What can hang from each mark:
Z_817: Z_373
Z_199: Z_305
Z_328: Z_780
Z_373: Z_328 Z_817 Z_954
Z_823: Z_37 Z_780
Z_37: Z_305 Z_823 Z_954
Z_954: Z_37 Z_199 Z_373
Z_305: Z_37 Z_780
Z_780: Z_305 Z_823

Every row comes from one small tree of marks. The marks that hang from a mark follow it in brackets, in the order of their numbers. Every link used is in the known rows. Which tree was each row made from?
Known rows:
Z_817[Z_373[Z_328[Z_780] Z_954]]: [ 1.22 -1.28  0.69  2.32  1.21 -0.03 -1.90  0.58  3.62 -0.44 -0.91  1.21
 -0.69 -0.27  3.25 -1.71 -0.43 -1.35 -1.37 -0.81 -1.29 -0.46 -0.22 -0.08
  2.77 -1.28 -0.84 -1.40]
Z_328[Z_780[Z_305]]: [-0.84 -0.80 -0.13  1.87  2.07  0.61 -0.14  0.36  2.24 -0.13 -1.11  2.50
 -2.09 -0.25  2.86 -2.30 -0.96 -0.42 -0.85 -1.73 -1.41 -0.87  0.98 -0.37
  0.85 -0.79  0.48  0.20]
Z_328[Z_780[Z_305 Z_823]]: [-2.00 -1.06  0.89  1.13  3.37  0.08  0.31  0.52  1.71 -1.11 -1.07  2.56
 -2.32  0.42  3.09 -2.05 -1.19 -0.56 -1.49 -2.08 -0.76 -0.35  0.95 -1.20
  0.62  0.91  0.77 -0.14]
Z_37[Z_305]: [ 0.87 -1.33  0.79  1.02  2.33  2.53 -0.80 -0.02  0.98 -0.06 -1.21  1.53
 -0.98 -0.69  0.94 -0.93 -0.72  0.33 -0.93 -1.31 -2.65 -0.25  1.56 -0.80
  1.01 -1.51 -0.74  1.56]
Z_817[Z_373]: [ 1.27 -1.35  0.41  1.28  1.72  1.00 -1.14  0.00  2.03 -0.64 -1.52  1.78
 -0.05 -0.25  1.96 -1.86 -0.57 -0.77 -1.16 -0.06 -3.11  0.28  1.12 -0.38
  1.35 -2.15  0.26  0.92]
Z_954[Z_199[Z_305[Z_37[Z_823]]] Z_373[Z_817]]: [ 3.59  0.28  0.50 -1.91  2.07  2.71  0.52 -1.18 -1.98 -0.19 -1.51  4.09
 -0.39 -0.21 -0.22 -1.15 -0.60 -0.08 -0.47  2.20 -1.73  1.56  0.90  1.40
 -0.62 -1.78  1.02  3.72]
Z_817[Z_373[Z_328]]: [ 1.70 -1.68  0.65  2.09  1.78  0.02 -1.98 -0.50  2.99 -0.52 -0.98  1.72
 -0.12 -0.62  2.06 -2.05  0.10 -1.31 -0.60 -0.98 -2.51  0.31  0.73 -0.01
  1.74 -1.77 -0.39 -0.13]
Z_954[Z_37[Z_305[Z_780[Z_823]]] Z_373]: [ 0.04 -0.98  0.77 -0.77  3.78  4.17 -0.50  0.27 -0.39 -0.88 -0.38  1.87
 -0.44 -0.53  1.19 -0.75 -0.74 -0.54 -1.65 -1.82 -2.36  1.45  1.79  1.07
  0.58 -1.68 -0.46  3.50]
Z_373[Z_328[Z_780] Z_954[Z_37]]: [ 2.12 -1.64 -0.48  1.89  1.24  1.42 -1.55  0.56  2.78  0.59  0.13  1.11
 -1.16 -1.10  2.84 -1.03 -0.55 -1.56 -0.10 -1.21 -0.55 -0.64 -0.18  1.30
  2.98 -2.37 -0.52 -0.15]
Z_817[Z_373[Z_328 Z_954]]: [ 2.05 -1.45  0.86  2.16  0.56  0.68 -1.92  0.02  2.74  0.08 -0.92  1.45
 -0.29 -0.36  2.82 -1.46 -0.40 -1.27 -1.85 -0.64 -2.08  0.10  0.42 -0.32
  2.08 -2.05 -1.29  0.15]
Z_373[Z_328[Z_780] Z_817]: [ 0.57 -1.61  0.61  2.64  2.40  0.43 -1.27 -0.10  3.18 -0.42 -1.72  1.85
 -1.08 -0.69  2.38 -2.13  0.03 -1.43  0.13 -1.00 -1.01 -0.03  0.01 -0.16
  1.93 -0.49  0.22 -1.68]
Z_823[Z_37[Z_954[Z_373[Z_328 Z_817]]] Z_780[Z_305]]: [-0.26 -3.41 -0.56  1.70  3.63  2.20 -2.02 -2.11  1.96 -0.92 -1.32  3.47
 -0.96 -1.91  1.21 -2.38 -0.34  0.53 -2.25 -3.38  0.24  0.78  1.10  0.55
 -1.01  0.14 -0.18 -0.39]
Z_817[Z_373[Z_328[Z_780[Z_305]] Z_954]]: [ 0.33 -0.38  0.15  2.75  0.90 -0.18 -2.17  0.23  3.43 -0.19 -1.16  2.11
 -1.15 -0.34  4.11 -2.35 -0.67 -1.06 -1.79 -1.88 -0.90 -0.65 -0.22 -0.19
  1.60 -0.52 -1.21 -1.10]
Z_199[Z_305[Z_780]]: [ 1.51 -0.50  0.72 -0.12  2.19  2.09  0.34  1.17 -0.75  1.32 -1.64  2.65
 -1.02  1.80  0.51 -1.21 -1.37 -0.38 -0.30  0.14 -3.97  0.61  2.36 -0.87
  1.11 -2.98  0.06  3.48]
Z_199[Z_305[Z_37]]: [ 3.01 -0.39  1.22 -0.98  1.73  1.13  0.03 -0.38 -0.85  1.06 -0.92  3.36
 -1.20  1.00  0.51 -1.37 -1.37 -0.55  0.58  0.46 -2.78  0.29  1.91  0.00
  0.81 -2.28  0.28  2.58]
Z_817[Z_373[Z_328 Z_954[Z_37[Z_305] Z_199]]]: [ 3.87 -0.33 -1.02  0.72  1.41  2.98 -3.30  0.57  0.33 -0.09 -0.49  0.63
  0.50 -2.05  1.49  0.63 -0.63 -0.09 -1.11 -0.95 -2.24 -0.57 -0.59  1.41
  2.15 -2.36 -2.28  1.31]
Z_373[Z_328[Z_780] Z_817 Z_954[Z_199]]: [ 1.71 -1.03  0.35  1.98  1.46  1.27 -1.24  0.81  1.67  0.09 -1.24  1.05
 -1.44 -0.65  2.67 -0.61 -0.67 -0.64 -1.17  0.06 -0.78 -1.09 -0.81  0.02
  2.53 -0.83 -0.78 -0.87]
Z_305[Z_37[Z_823] Z_780]: [ 1.42 -0.32 -0.14 -1.68  3.69  1.41  1.99 -0.61 -0.03  0.06 -1.49  3.54
 -0.90  0.69  1.91 -1.61 -0.21 -1.19 -1.23 -0.02 -3.01  2.35  3.06 -1.03
  0.53 -2.58  0.78  4.29]
Z_373[Z_328[Z_780]]: [ 0.49 -2.07  0.70  2.08  2.50 -0.16 -0.85  0.13  3.49 -0.18 -0.36  1.56
 -1.71 -0.38  2.17 -1.84 -0.13 -1.16  0.09 -1.54 -1.22 -0.63  0.47  0.09
  2.40 -1.18  0.18 -1.11]
Z_373[Z_817 Z_954[Z_199[Z_305]]]: [ 3.35 -0.23  0.56  0.39  0.37  2.97 -0.62  1.07 -1.65  1.31 -2.11  1.91
 -0.71  0.53  0.73 -0.08 -1.94  0.40 -1.17  1.83 -2.45 -0.69  0.18 -0.43
  1.28 -1.96 -0.56  2.40]
Z_199[Z_305[Z_37[Z_823[Z_780] Z_954]]]: [ 3.30 -1.56 -0.50 -2.68  3.59  1.64  0.77 -1.12 -1.06 -0.07 -0.92  3.94
 -0.92 -0.22 -0.68 -1.08 -1.34  0.76  0.28  0.31 -1.23  1.51  2.11 -0.11
 -0.86 -0.89  1.35  3.39]
Z_37[Z_823 Z_954[Z_373[Z_328]]]: [ 2.12 -2.77  0.80  1.45  2.34  1.64 -0.56 -2.29  2.56 -1.07  0.49  2.64
 -0.91 -1.80  0.24 -1.91 -0.12 -0.67 -0.62 -0.99 -0.79  1.15  1.20  2.11
 -0.12 -1.85  0.55  1.34]
Z_373[Z_328]: [ 1.38 -2.24  0.94  1.94  1.78  0.52 -1.00 -0.43  2.63  0.26 -0.44  1.75
 -1.28 -0.65  1.72 -1.69 -0.07 -1.18 -0.30 -1.30 -1.95 -0.02  1.22 -0.10
  1.71 -1.93 -0.34  0.36]
Z_305[Z_37[Z_954[Z_199 Z_373]] Z_780[Z_823]]: [ 1.47 -1.11  2.16 -1.96  4.25  2.61  0.59 -0.77 -1.92 -1.40  0.57  2.64
 -1.82  0.64  0.56 -0.37 -1.80 -0.23 -1.52 -0.23 -2.29  0.70  2.23  1.74
 -0.26 -1.16  0.23  3.46]

Which tree is each row?
[ 2.10 -1.60  0.48 -0.80  4.06  3.31 -0.22  0.21 -2.45  0.36 -0.49  2.74
 -1.28  1.39 -1.82 -0.04 -2.02  1.25 -1.36 -0.32 -3.60  0.15  2.27  1.76
  0.55 -3.32  0.35  3.34]
Z_823[Z_37[Z_954[Z_199[Z_305[Z_780]] Z_373]]]
[ 2.45 -0.71 -0.21 -1.04  2.70  2.34  0.43 -2.41 -0.65 -1.05  0.24  4.00
 -1.56 -1.64  0.68 -1.35 -1.14  0.36 -1.15 -0.41 -1.12  0.53  1.56  2.56
 -1.62 -1.42  0.67  3.68]
Z_780[Z_305[Z_37[Z_823 Z_954[Z_199 Z_373]]]]
[ 3.37 -0.53 -0.86 -3.58  2.24  2.19  1.15  0.52 -2.32  0.82 -1.11  3.05
 -1.41  0.43  0.54  0.15 -1.38  1.01 -1.70  1.59 -0.98  0.65  1.28 -1.06
  0.40 -1.41  0.26  4.40]
Z_373[Z_954[Z_199[Z_305[Z_37[Z_823[Z_780]]]]]]
[ 0.99 -1.44  0.86  2.79  1.12  1.06 -1.33  0.25  2.97  0.19 -1.58  1.55
 -1.18 -0.63  3.15 -1.61 -0.46 -1.32 -1.14 -0.53 -0.49 -0.24 -0.31 -0.53
  2.39 -0.63 -0.67 -1.31]
Z_373[Z_328[Z_780] Z_817 Z_954]
[ 3.25 -1.19 -0.55  1.69  0.59  1.54 -2.66  0.08  2.27  0.25 -0.58  1.40
  0.48 -1.35  2.78 -1.19 -0.29 -1.69 -0.88 -0.76 -1.87  0.19 -0.01  1.20
  2.21 -3.01 -1.07  0.82]
Z_817[Z_373[Z_328 Z_954[Z_37]]]
[-0.78 -2.41  1.08  0.35  6.16  1.25 -0.55  0.11  0.64 -1.81 -0.83  1.97
 -1.44  0.29  0.07 -0.20 -1.61  1.13 -1.53 -3.14 -1.09  0.06  1.26 -0.81
  1.15  0.67  0.27 -1.14]
Z_328[Z_780[Z_823[Z_37[Z_305 Z_954]]]]
[-0.17 -0.58  1.32 -0.54  2.95  0.43  0.44 -0.79  0.18 -0.52 -0.76  3.69
 -1.96  0.42  2.97 -1.95 -1.07 -0.94 -1.49 -1.69 -1.31  0.68  2.07 -1.01
 -0.29  0.18  0.14  1.90]
Z_780[Z_305[Z_37] Z_823]
[ 1.38 -0.84 -0.28 -0.23  4.39  3.15  0.40 -0.50 -0.16 -0.58 -1.45  2.35
 -0.44 -0.47 -0.10 -0.47 -0.97  0.61 -1.03 -1.40 -3.12  1.61  2.64 -0.36
 -0.32 -1.88 -0.29  3.67]
Z_37[Z_305[Z_780] Z_823 Z_954]
[ 2.33 -1.04 -0.59 -3.03  3.17  1.28  1.36 -0.40 -0.93  0.37 -1.44  3.85
 -0.96  0.24  0.37 -1.41 -0.55  0.19 -0.35  0.57 -1.26  1.74  2.03 -1.20
 -0.19 -1.16  1.25  3.65]
Z_199[Z_305[Z_37[Z_823[Z_780]]]]
[ 0.40 -0.79  1.71 -0.81  3.38  1.41  0.85  1.47 -1.38  0.33 -1.62  2.64
 -1.42  2.45  0.79 -0.96 -1.64 -0.46 -1.09 -0.33 -3.25  1.08  2.38 -1.63
  0.86 -1.31  0.30  3.19]
Z_199[Z_305[Z_780[Z_823]]]
[ 1.92 -0.46 -3.82 -1.20  1.97  2.83 -0.75  0.62 -0.10 -0.61 -1.72  2.26
  0.15 -1.91  2.76 -0.47 -0.63  0.46 -2.76 -0.25 -0.81  0.61  0.11  0.10
 -0.13 -1.55  0.18  3.51]
Z_817[Z_373[Z_954[Z_37[Z_823[Z_780[Z_305]]] Z_199]]]
[ 2.08 -1.35 -0.69  1.61  2.11  2.49 -2.05 -0.28  1.83 -0.76 -0.24  1.36
 -0.46 -2.28  1.63 -1.16  0.11 -1.28  0.29 -0.30 -0.55 -0.49 -1.04  3.48
  1.85 -1.60  0.45 -0.49]
Z_954[Z_37 Z_199 Z_373[Z_328[Z_780] Z_817]]
[ 2.51 -1.29  0.47  1.81  0.79  2.01 -1.41  0.23  0.86  0.55 -1.32  1.22
 -0.90 -0.77  2.22 -0.35 -0.64 -0.60 -1.70  0.24 -1.50 -0.57 -0.17 -0.11
  1.90 -1.58 -1.25  0.62]
Z_373[Z_328 Z_817 Z_954[Z_199]]
[ 2.65 -1.87 -0.64  0.07  3.27  2.01  0.55 -0.58  0.09 -0.82 -0.48  1.96
 -1.04 -1.09 -0.19 -0.13 -1.08  0.60 -0.71  0.43 -2.07  0.11  1.26  0.88
  0.13 -2.01  1.10  2.58]
Z_37[Z_823 Z_954[Z_199]]
[ 0.78 -3.00  1.73  0.35  5.28  2.16 -1.83 -1.19 -0.10 -1.84  0.57  1.79
 -1.38 -0.92 -0.94  0.42 -0.91  1.31 -2.15 -3.04 -1.03  0.07  1.00  1.42
  0.70 -0.08 -0.99  0.12]
Z_780[Z_823[Z_37[Z_305 Z_954[Z_199 Z_373[Z_328]]]]]
[ 2.30 -1.36  0.89  0.64  3.30  1.09 -0.57 -2.83  2.57 -1.68 -0.48  3.62
 -0.66 -1.80  1.24 -2.46  0.11 -1.33  0.40 -0.44  0.25  1.57  0.51  2.46
 -0.21 -0.33  1.04 -0.22]
Z_305[Z_37[Z_823 Z_954[Z_373[Z_328[Z_780] Z_817]]]]
[ 1.08 -1.76  2.83  0.73  3.73  0.62 -1.19 -2.17  2.05 -2.16  0.01  3.05
 -1.23 -0.83  1.75 -2.18 -0.71 -1.52 -0.05 -1.28  0.41  0.88  0.29  2.09
  0.18  1.24  0.52 -1.49]
Z_305[Z_37[Z_954[Z_373[Z_328[Z_780[Z_823]] Z_817]]]]
[ 3.11 -1.40  0.22 -2.21  2.93  3.01  0.17 -2.13 -0.85 -0.73 -1.50  4.46
 -0.24 -1.14 -0.59 -1.90 -0.98  0.46 -0.20  1.05 -0.41  2.10  1.43  1.09
 -1.88 -0.48  1.45  3.11]
Z_199[Z_305[Z_37[Z_823[Z_780] Z_954[Z_373[Z_817]]]]]
[ 2.03 -1.35 -3.18 -2.23  4.15  3.81 -0.21  0.55 -0.86 -0.73 -1.12  1.44
 -0.14 -2.62  0.17  0.54 -0.18  1.30 -1.07 -0.66 -1.31  0.69  0.75  0.08
  0.49 -1.44  0.47  3.68]
Z_954[Z_37[Z_305 Z_823[Z_780]] Z_199]
[ 1.94 -0.72  2.89 -1.89  3.51  2.36  0.33 -0.89 -2.01 -0.43 -0.03  3.70
 -1.47  1.69 -0.18 -1.17 -2.21 -0.41 -0.45 -0.19 -2.45  1.46  2.69  1.30
 -0.63 -1.27  0.35  3.71]
Z_199[Z_305[Z_37[Z_954[Z_373]] Z_780[Z_823]]]
[ 1.18 -0.60 -2.08  1.44  1.75  1.05 -0.54 -0.11  2.58  0.27 -0.66  2.75
 -1.16 -1.63  3.36 -1.78 -0.09 -1.39 -0.91 -1.92  0.26  0.43  0.12  0.77
  1.10 -1.54 -0.11  1.00]
Z_373[Z_328[Z_780[Z_305]] Z_954[Z_37[Z_823]]]
[ 0.36 -3.98 -0.77 -0.01  4.53  1.85 -0.35 -0.44  0.84 -0.41 -1.00  2.05
 -1.31 -0.39  0.17 -0.76 -1.05  1.13 -1.82 -2.03 -1.44  0.18  2.00 -0.82
  0.69 -1.39  0.89  0.72]
Z_823[Z_37[Z_954] Z_780]
[ 1.75 -1.61 -2.39 -1.40  2.60  4.07 -0.19  0.42  0.40  0.06 -1.26  1.62
 -0.15 -2.29  1.35 -0.01 -0.47  0.71 -2.08 -0.90 -0.63  1.10  0.96 -0.75
  0.59 -1.61 -0.35  3.50]
Z_373[Z_954[Z_37[Z_305 Z_823[Z_780]]]]
[ 2.52  0.23  1.10 -1.67  2.55  1.66  0.62  0.30 -1.65  1.39 -1.41  3.52
 -1.25  2.04  0.73 -1.34 -1.36 -0.68  0.17  0.30 -3.92  1.02  2.82 -0.48
  0.83 -2.80 -0.06  4.04]
Z_199[Z_305[Z_37 Z_780]]
[ 3.63 -1.08 -0.27 -1.66  3.58  1.68  0.77 -1.45 -0.82 -0.77 -0.13  2.88
 -1.15 -0.91  0.06 -0.24 -1.11  0.25 -0.15  0.65 -2.01  0.51  1.65  1.25
 -0.07 -1.96  1.02  3.11]
Z_305[Z_37[Z_823 Z_954[Z_199]]]
[ 1.39 -1.39  0.77  1.11  1.37  3.14 -0.84 -0.48  0.49 -0.50 -1.14  1.71
 -0.77 -1.09  1.19 -1.17 -0.60 -0.16 -1.50  1.02 -1.96 -0.20  0.33  1.32
  0.60 -1.88  0.49  1.62]
Z_954[Z_199 Z_373[Z_817]]
[ 3.05 -1.17 -2.35 -1.98  2.50  4.19 -0.20  0.06 -1.42 -0.28 -1.72  2.79
  0.38 -1.90 -0.35 -0.63 -0.42  0.56 -0.53  1.59 -0.73  1.30  0.05  1.58
 -0.51 -1.87  1.75  3.86]
Z_954[Z_37[Z_823[Z_780]] Z_199[Z_305] Z_373[Z_817]]
[ 1.84 -0.43  0.47 -1.85  3.12  3.61  0.08  1.28 -2.72  0.00 -0.29  2.09
 -0.87  0.96  0.00 -0.07 -1.65 -0.29 -0.76  0.32 -2.80  0.73  1.26  1.92
  0.75 -2.58  0.60  4.48]
Z_954[Z_37 Z_199[Z_305[Z_780[Z_823]]] Z_373]
[ 1.81 -0.66  2.56 -1.43  3.34  0.14 -0.34 -0.12 -0.49 -0.85  0.71  2.80
 -2.24  0.88  0.67 -0.94 -1.09 -0.50  0.13 -0.19 -0.47 -0.26  0.21  1.77
  1.40  0.13  0.28  0.39]
Z_954[Z_199[Z_305[Z_37]] Z_373[Z_328[Z_780[Z_823]]]]
[ 2.23 -2.98 -0.93 -1.37  4.48  2.23 -0.41  0.63 -2.05  0.25 -1.00  2.26
 -1.32  0.42 -1.81  0.53 -2.01  2.34 -0.98 -0.59 -2.05 -0.69  1.41 -0.15
  0.70 -1.55  0.73  1.78]
Z_823[Z_37[Z_954[Z_199[Z_305]]] Z_780]
[ 1.86 -0.85  0.14  1.63  1.54  0.38 -1.82  1.10  2.11 -0.50 -0.66  0.70
 -1.00 -0.26  2.63 -0.55 -0.62 -0.52 -1.60 -0.19 -1.53 -1.24 -0.78  0.41
  2.90 -1.37 -0.90 -0.99]
Z_817[Z_373[Z_328[Z_780] Z_954[Z_199]]]
[ 1.18 -3.19 -1.10 -0.50  3.73  1.90  0.68 -0.84  1.21 -1.03 -1.00  2.19
 -1.04 -1.50  0.42 -1.13 -0.72  0.64 -1.16 -0.59 -0.89  1.02  1.78 -0.55
 -0.44 -0.89  1.47  2.16]
Z_37[Z_823[Z_780] Z_954]
